Every row comes from one small tree of marks. The marks that hang from a mark follow it in brackets, in the order of their numbers. Every link used is in the known rows. Which tree was each row made from?
Known rows
z586[z13]: [  1  -9 -17  -4  -1  -4   7  -7   2   1   9   7   6  -6  17  -3  -9  12
  -2  -3  13   2  23   8   9  -5  24  -3  17  -5   6   5   7  -7 -15   2
   2  -3  19 -19   6 -12 -10   5   8  -8   5   3   4   3 -20 -26   5  -4
 -26  -4  22  16 -15  -6 -16 -12   5   6 -17  -2]
z781[z13[z435[z751[z586]]] z124]: [  7  31  18  -8  13  23  -8  -3 -27  14   8   5 -13  11 -10  13  -9 -30
  -5 -18 -32   4  13  26  44  12   5   3  38  -6  14   1   7   9  -9 -30
  15  -3   5   3   9 -11  -8 -21 -18   6  -7  11   6   2  -6 -54 -11 -19
 -15  15  24  14 -27  18 -25 -46  29   4  18 -28]
z751[z435[z13]]: [ 10  -5   0 -13 -20   2  16   5   0   5  -4  -5  -9  -4  -2 -23 -12   1
  -2  26  -2  10   1   3  12  11  11  13   5  -3  14  28   4  20 -24 -14
   5  13  -2 -13   2  18   5 -11   3  14   0  16   7  20  -4 -37  15  -2
  -2  -7  27   3 -11  17  -3  16  -5  -5  -9  -5]
z751[z435 z586[z939]]: [  8  -6 -19 -15  -7 -14  30  -2   9   0  19  -8  -7   2   1 -11 -45   2
 -16  17  -4   1  15   7  26  15  10   6  -8  -7  13  19   7  -5 -23  -8
  10  29   1 -18  26  18   5   8   4  15   5  29  40  38  -7 -50  32   2
   0 -13  15  15  -2   8 -17   7 -10  -6 -15  -5]
z435[z13 z751[z586]]: [  0  26  16 -22  -5  19  19   0 -21  -7 -12  -2 -14  -3 -14 -16   3  -1
   6  17 -15   5   2   0  21  15  12  -1   3  -3  39  45   4  -5 -24  -8
  27  13 -14  -6 -11 -11  -3  -6 -31 -15 -10  10  -8  12   6 -30  10   4
   2   7  42   7 -12  14 -12   1  14   4   9  -1]
z546[z781[z124]]: [ 14   7  11  -7   9   5   4  18   9  -9  10   2   9   4  -4   6  -3 -15
  15   1 -10  19  13  12   6  17   6   5  18   9  -5  -1   5  12   3 -24
   3 -17  -1   1  25  19  -8   5   1  -4  -9  17   0  -4  -7 -28   0 -15
  -6   2   1  28  -1 -15 -33 -14   8 -11   4 -18]
z781[z13[z435[z751[z586[z939]]]] z124]: [  5  34  14  -9  14  24  -8  -5 -26  14  11   1 -12  12  -8  13 -18 -31
  -9 -21 -26   5  14  23  52  12   7  -1  38  -2  11  -1   8   8  -8 -32
  17  -6   6   3  12  -9  -6 -19 -19   5 -10  15   8   7  -7 -53 -12 -16
 -20  14  23  19 -31  15 -32 -50  28   7  16 -30]
z435[z751[z586]]: [  1  13   2 -18  11  11  21  -5  -8  -2  -2  -3  -9   0 -14   2   0  -3
   5   5 -23   2  16   2  16  21   9   0   1  -9  23  30   5 -14 -24   7
  20  19 -10 -19  -9 -11 -12  -1 -18  -5   4   4   8   4  -1 -26  12  -5
   5   0  31  17 -10   1 -11  -2   7   3   1  -8]
z435[z751]: [  2  15   4 -18  12  16  10  -2  -8   2  -9  -4  -5  -3 -12   4  11 -10
   9   3 -13   9  15  -3  16  22  10   0   4  -2  15  27   5   0 -26   5
  19   5  -9 -20 -15 -12 -12  -9 -13  -5   3  -3  -3  -3  -5 -16   3  -8
  -1   2  34  18 -15   0  -6  -1   6   6   0 -10]
z586[z751]: [ 16   4  -5  -5   6   0  12 -10   8  -1   0   2   1   6  12   2 -16 -12
  13   1   0  13  38  12   2   0  19   2  15   4  -2  27   0  -7  -6   1
  12  26  22 -36  -3 -10  -8  28   0  -8  10  -1   1  -4 -14 -13  12   1
 -18  -4   8  25  -8  11  -9 -13  -6  -6  -4 -10]
z586[z939]: [  4   3 -17 -15   8  -2   9  -2   3   2   6  -4   4   3   6   0 -20  -7
  -2  -2  14  12  17   1  22  12  14  -4  11   8  -2   6  -2  -3  -6 -14
   8   1   6 -19   8  -4   2   4   4   0  -5  13  10  14 -13 -10   8   3
 -13  -5  10  28 -18  -2 -24 -12  -3   1  -8  -8]
z124[z781[z13[z435[z751[z586[z939]]]]]]: [ 11   6  -1  -9   2   0  -5   5 -23  19  18   0  -2   8  -5   3 -16 -11
  -5  -5  -7   6  26  27  45   3   7  -3  23   3   7   2 -15  -6 -22 -18
  14  18   8  -2  -4  -2 -10  -9  -5   2  -2  22   7   9   4 -56  -6  -8
 -18   7  15  30 -17  15 -21 -23  15  12   1 -24]
z546[z781[z13[z435[z751]]]]: [ 19  18  10  -6  -2  11   7  12 -12  14   4   3   9   0   4   2 -10  -5
  10  -3  -6  15  26  12  14   8   6  -2   8   9   5  -1  -3  14  -3 -37
   6  -8  -4  -9  16  15 -12 -10  -9  -5 -13  14  -6  -3  -6 -38  -3 -28
  -8   6  20  27 -14  -6 -46  -9  13 -11   3 -20]
z546[z781]: [ 17  -1   3  -9   1  -3  16  17   8  -6   5   0  13   1   1  -1  -3  -1
  17   8   0  17  22   6  -4  13   8   3   4   8  -2   3  -2  11  -2 -22
   1  -6  -1 -12  18  21 -10   5   4  -6  -8  15  -1  -4  -7 -20   2 -16
  -2  -3   7  26   2 -15 -33   3   1 -14  -2 -12]
z781[z13]: [  9   9   7  -8   0   2   3   2 -13   3  -6   1  -2   3   2 -11  -9 -17
  -3  -2 -11  10  21  20  14   9   9  12  20  -3   2  -4  -1  16 -10 -19
   4   3  16  -3   0  -9   0  -7   2  11  -5   7  -3   7  -8 -33  -8 -11
 -16  -3  16  18 -13   7 -23 -17   6  -7  -3 -10]
z13[z435[z751[z586[z939]]] z781[z124]]: [ 17  28  -4 -17  22  20 -10  -7 -19  28  11  -1  -5  13  -6  37 -20   4
   5 -14 -10   2   7   4  38  13  -7 -36  36  -9  23  12  -8 -13   1 -37
  12   7 -28 -38  11  -4 -18 -24 -26   1  -8   6  22 -16  -7 -51  11 -10
  14  24  28   5 -24  36 -18 -37  48  19  20 -31]
z435[z13[z781] z751[z586[z939]]]: [  6  33   5 -24   0  17  11  -2 -20  -2 -10  -1 -12   2  -8  -4 -15  13
   3  12  -1   8   5  -2  35  14   4 -21   9   1  37  39   0  -8 -19 -21
  26  13 -25 -18  -1 -12  -1  -8 -37  -9 -13   9  -3  11   4 -37  14   7
   4  11  43   7 -13  27 -24 -13  25   9  12  -5]
z124[z781]: [ 11 -16  -2 -10   2 -11  -3   8  -6   4  14  -1   2   6  -9  -1   4  -7
   8   8  -5   9  16  21  18   7   8   7  25   1  -1   5 -17  -3 -19  -2
   5  16  10  -6  -9  -1  -7   1  11   3   4  15   3   3   1 -34  -2   3
  -9  -2   4  27  -4   7  -4  -3   4   9  -6 -13]
z586[z751[z435[z13[z781]]] z939]: [ 18  15 -18  -5  -6   1  12  -8   9   6   5  -4  -1   6  23  -4 -52   1
  -6   8  25  21  36   4  34  -1  21  -7   7  16   3  33   6  -2 -13 -17
  16  27  13 -41  15   1   3  21  -7  -2   6  18   9  21 -14 -31  23   8
 -26  -4  17  27 -15  23 -20 -17  -7  -1 -11 -13]
z586[z13[z435] z939]: [  3   1 -32  -3   0   1   2 -17  -4  21  23   5  12  -2  31   8 -36  14
 -11 -17  34   2  28   0  35 -12  24 -24  16   7   7  -2   1 -18  -7 -19
   3  -7  14 -33  18 -11 -12  -1   0 -14   2  14  15   8 -23 -28   9  -5
 -30   6  23  25 -34  -3 -33 -26  12  13 -14 -13]

Which tree is each row?
[ 14  14  11 -16  -1  11  -6   7 -12  -4  -9   1  -7   6  -2  -3  -2   0
  10  11  -1  14  -6  13  15   8   2  -8  36  -4  20  17  -6  14  -4 -34
   8  -1  -9 -10   1  -3   4 -12 -12   4 -16   6  -9  -1  -3 -30   1   6
  -1  10  22  -3  -9  32 -14 -19  25   3  14 -10] : z435[z13[z781[z124]]]
[ 15  -5   1  -8  -1  -3  -9   7 -22  21  14   0   2   8  -4   0  -6 -11
   0  -2  -9   6  23  28  30   0   5   4  33   1   2  -1 -20   6 -18 -20
   6  14  12   0  -5   0  -8 -13   4   5  -3  17   2   2   2 -50 -11  -8
 -17   5   8  28 -15  17 -15 -16  13   9   0 -24] : z124[z781[z13[z435]]]
[ 16  25  19  -4   7  16   4  13 -11   4  14   5   0   6  -5   9 -13 -14
   6  -7 -20  13  21  18  26  12   3   0  20   6   7  -2   6  11  -2 -39
   9 -12  -2   4  26  14 -11  -8 -13  -4 -12  21   3   0  -4 -49  -6 -25
 -11   9  15  25 -11  -5 -44 -28  21  -9  12 -27] : z546[z781[z13[z435[z751[z586]]] z124]]
[ 23  12  -5 -14  18  13 -19  -3 -14  31  10  -1   0  15  -2  32 -12   1
  12 -10  -8   4   6  12  19   7  -9 -30  48 -10   9   0 -16   0  12 -45
  -4   1 -19 -37   9   2 -14 -25  -8  10  -8   2  18 -25 -11 -46   4 -11
  13  21  14   0 -21  38 -10 -33  44  12  19 -31] : z13[z435 z781[z124]]
[  6  22 -27  -6  10  11 -11 -15  -9  24  21   6   4   3  23  28 -37  17
 -11 -24  28   5  24  -1  49  -6  17 -39  29   5  13   1   3 -20  -8 -25
   8 -12  -3 -35  22 -15 -16 -12 -15 -12   0   7  15   0 -24 -43   5  -8
 -26  16  32  20 -35  13 -32 -48  34  23  -4 -27] : z586[z13[z435[z751] z781[z124]] z939]
[ 20  11  -2  -3  -7   5   7  -5   8   1   2   0  -8   6  12  -2 -30  -7
   3  12   0  17  27  10  17   2  16   2  18   3   5  36   6   7 -13 -12
  13  28  11 -32   7   4  -3  15  -6   2  10   9   4   7 -10 -36  17   3
 -16  -2  16  15  -7  32  -4 -13   1  -4  -4 -17] : z586[z751[z435[z13[z781[z124]]]]]
[ 23  20  -8 -17  14  18  -5  -4 -20  38  -2  -4  -1   6  -1  28  -8  14
  14  -5  -3   5  13  -3  17   9  -5 -36  27 -10  17  13 -20  -8  -1 -33
   4  10 -30 -52  -6  -1 -21 -30 -20   0  -6  -4   9 -25  -9 -39   9 -15
  20  21  35   4 -23  36  -8 -17  41  17  13 -25] : z13[z435[z751] z781]
[  0  20  -2 -19  13  10  20  -4  -7  -4   0  -5  -9   1 -10   1 -10  -3
   0   1 -13   4  17  -2  28  21  11  -5  -1  -2  21  27   7 -15 -25   5
  23  14  -8 -20  -1 -12  -9   2 -19  -9   0   9  11  10  -2 -25  13  -2
   0   1  31  22 -13  -2 -18  -8   5   5   0  -8] : z435[z751[z586[z939]]]
[ 21  11   6  -5  -5   6   8  15  -9  12   4   3  13   2   6   0 -13  -6
  10  -2  -3  14  25  13   7   4   4  -1  12   7   1  -6  -6  14   2 -42
   0  -9   3  -8  19  19 -10  -6  -2  -4 -14  17  -4  -2  -8 -38  -2 -26
  -8   4  13  27 -10  -6 -44  -9  12 -14   2 -19] : z546[z781[z13[z435]]]
[  4   3 -16  -4   0   9   4 -15 -11  20  11   6   4  -7  16   7  -9  12
   0  -9  10  -4  24   0  20  -7  22 -18  18  -6  16  12   2 -14 -18  -6
   6  -1   4 -30   2 -14 -20 -10  -7 -14   6   2   6  -6 -19 -32   4 -12
 -18   9  36  14 -31   1 -18 -14  18  16  -9 -13] : z586[z13[z435[z751]]]
[ 11  19   6  -9   2  15   5  -6 -26  22   2   0  -7   2   0   0 -11 -13
  -2  -7 -18   2  22  15  27   6   6  -4  18  -5  14   7  -4   5 -12 -27
  11   9   1 -15  -2 -10 -10 -19 -15   1  -6   7   2   4  -6 -45  -2 -21
  -9  10  29  14 -25  15 -26 -20  18   2   6 -15] : z781[z13[z435[z751[z586]]]]
[  9 -10 -17  -4  -8 -13  16  -4   8  -2  22   0 -10   0   6   0 -42  18
 -16  13 -10  -5  15  15  22   4  11  -4   8 -15  17  16   8  -5 -24  -6
   2  25   2 -20  31  11  -4   5   1  15  11  21  39  25 -11 -69  28  -2
  -4  -8  22   3   1  18 -13  -9   9   2 -14  -7] : z751[z435 z586[z13[z781[z124]]]]
[  6 -16 -19  -6 -13 -16  27  -7   9  -1  21   0  -6  -4   7 -13 -37  17
 -15  18  -7  -7  18  12  16   4  16   6  -4 -14  18  21  12  -6 -30   2
   4  29   8 -17  23  11  -3   8   6   9  12  25  34  32 -10 -58  28  -1
  -9 -13  22   8  -3   3 -12   6  -4  -4 -21  -1] : z751[z435 z586[z13]]
[ 16  26  19  -1   6  18  -1  15 -11   8   9   5   3   5  -1  10  -9 -17
   8 -10 -16  17  19  18  24  14   4   0  22   8   3  -5   6  18  -1 -41
   7 -19  -2   3  20  14 -14 -11 -12  -3 -13  19  -4  -4  -7 -44 -11 -28
 -14  10  17  28 -14  -4 -44 -26  19  -9  11 -29] : z546[z781[z13[z435[z751]] z124]]
[  9  21   7  -8   3  17   0  -4 -26  24  -4   0  -4   2   2   0  -6 -14
  -2  -9 -14   3  22  14  25   4   8  -1  20  -4  10   4  -3  10 -11 -28
  10   3   2 -13  -6  -9 -11 -22 -12   3  -7   4  -3  -1  -8 -39  -6 -21
 -10  11  31  14 -29  17 -23 -19  18   3   5 -20] : z781[z13[z435[z751]]]
[  6  35  20 -17   5  29  -5   4 -20  -1 -17   0 -14   3 -12   3   7   1
  10   9  -9  16  -3  -1  32  16   5 -11  27  -1  31  33   3   7 -18 -22
  20  -4 -22 -14  -9 -12  -4 -23 -33  -4 -11   0 -17  -3   0 -33  -1   1
   0  17  43   2 -18  31 -11 -20  32  11  16 -14] : z435[z13[z781[z124]] z751]
[ 16  20 -15  -4  -5   5   7  -8  10   4   8  -3  -6   8  22   1 -52  -5
  -8   6  20  23  33   7  40   1  22  -6  14  14   2  30  12   0 -13 -18
  17  23  15 -34  18   2   2  19  -8  -3   6  17  10  20 -14 -31  19  10
 -29  -3  15  27 -17  26 -18 -26  -5  -1  -7 -19] : z586[z751[z435[z13[z781[z124]]]] z939]
[  0  29   8 -22  -3  20  20  -4 -18  -9  -9  -2 -13  -3 -10 -14  -8  -1
   1  14  -6   6   7  -2  32  12  13  -4   0   3  36  41   7  -8 -24 -10
  29  11 -11  -9  -4 -11  -1  -5 -32 -14 -10  14  -5  18   4 -29  12   7
  -5   7  39  11 -16  10 -23  -3  11   6   7  -2] : z435[z13 z751[z586[z939]]]
[ 14   2   3 -10 -14   5   3   6  -1   5   0  -4 -12   2  -2 -11 -17   4
  -1  22  -4  12  -1   9  17  11   5   5  18  -7  16  25   3  22 -20 -24
   4  11 -11 -15  10  17   5 -14  -2  20  -3  15  11  17  -5 -48  14   1
  -1  -1  26   1  -7  31  -2   2  10  -2  -2  -7] : z751[z435[z13[z781[z124]]]]
[ 12  -5 -18 -11   3  -9  13 -11  -6  10  18   4   2   3   9   8 -30  22
   0   0  -1  -9  22  14  12  -4   8 -23  16 -14  20   9  -8 -22  -5 -15
   2  21   1 -29  17  -5 -12   4  -6  -4  -1  12  25   5 -12 -49  21  -4
   0   6  19   4  -6  17 -22 -18  22   6  -4  -7] : z751[z586[z13[z435 z781]]]
[  2  15  -3 -15   9   9  15  -9  -9  -2   2   0  -6  -3  -5   5  -9  12
   1   1 -11   0  23   1  22  14  12 -11   5 -10  24  26   6 -17 -25   7
  18  16 -10 -26   0 -16 -14   1 -19  -9   5   3  11   3  -6 -36  13  -4
  -2   3  36  12  -9   7 -17 -13  15   8  -3  -6] : z435[z751[z586[z13[z781]]]]
[ 19  17  17  -4   4  11  -2  16  -8   8  10   3   6   7  -1   9 -12 -17
   8  -8 -14  17  18  24  20   9   3   2  25   8  -2  -9   3  18   4 -44
   2 -18   3   5  24  18 -10  -8  -5   0 -15  19  -2  -3  -7 -45  -8 -27
 -15   8   8  26 -11  -4 -44 -26  18 -11  11 -28] : z546[z781[z13[z435] z124]]
[  5  39  11 -22   5  23   5   0 -20  -7  -5  -1 -14   7 -12   3 -15   5
   2   8  -8  10   0   3  43  17   5 -18  19   1  38  39   5  -8 -17 -23
  27   7 -22 -10   5 -12  -2 -10 -39  -7 -14  10  -1  10   4 -44   8   6
   1  14  40   5 -15  28 -24 -26  30  12  16 -12] : z435[z13[z781[z124]] z751[z586[z939]]]
[ 10   8  -8 -15 -10  -5  18   2   1  -4  14  -6 -13   7   0 -11 -48  10
 -14  21  -1   5   4  10  36  11   5  -3   6  -5  23  27   6   2 -17 -27
  12  24  -9 -11  30  16   9   0  -9  15  -4  31  30  38  -1 -62  30  10
   1  -4  21   5  -3  28 -21  -6   7  -1  -3  -7] : z751[z435[z13[z781[z124]]] z586[z939]]
[  7  -3 -26  -5  -7 -15  17  -7  10   1  29   0  -6   2  12   1 -57  17
 -23   9   5  -1  19  10  37   6  15 -11   5  -6  15  12  11 -10 -24 -12
   6  21   2 -20  38  10   0   8  -1  12   9  27  42  35 -14 -66  30   2
 -14  -9  21  12  -5  14 -25 -16   6   4 -17  -9] : z751[z435 z586[z13[z781[z124]] z939]]
[ -2  21  -7 -14  16  10   9  -8  -6  -4   8   1  -8   1  -3  13 -19   8
  -6  -6  -5   4  19   1  38  15  13 -16   9  -2  23  20  13 -19 -22   0
  21   6  -8 -19   9 -18 -13   3 -22  -8   3   8  13   9  -8 -36  11  -2
 -13   4  33  19 -15   4 -23 -27  18  11  -2 -13] : z435[z751[z586[z13[z781[z124]] z939]]]
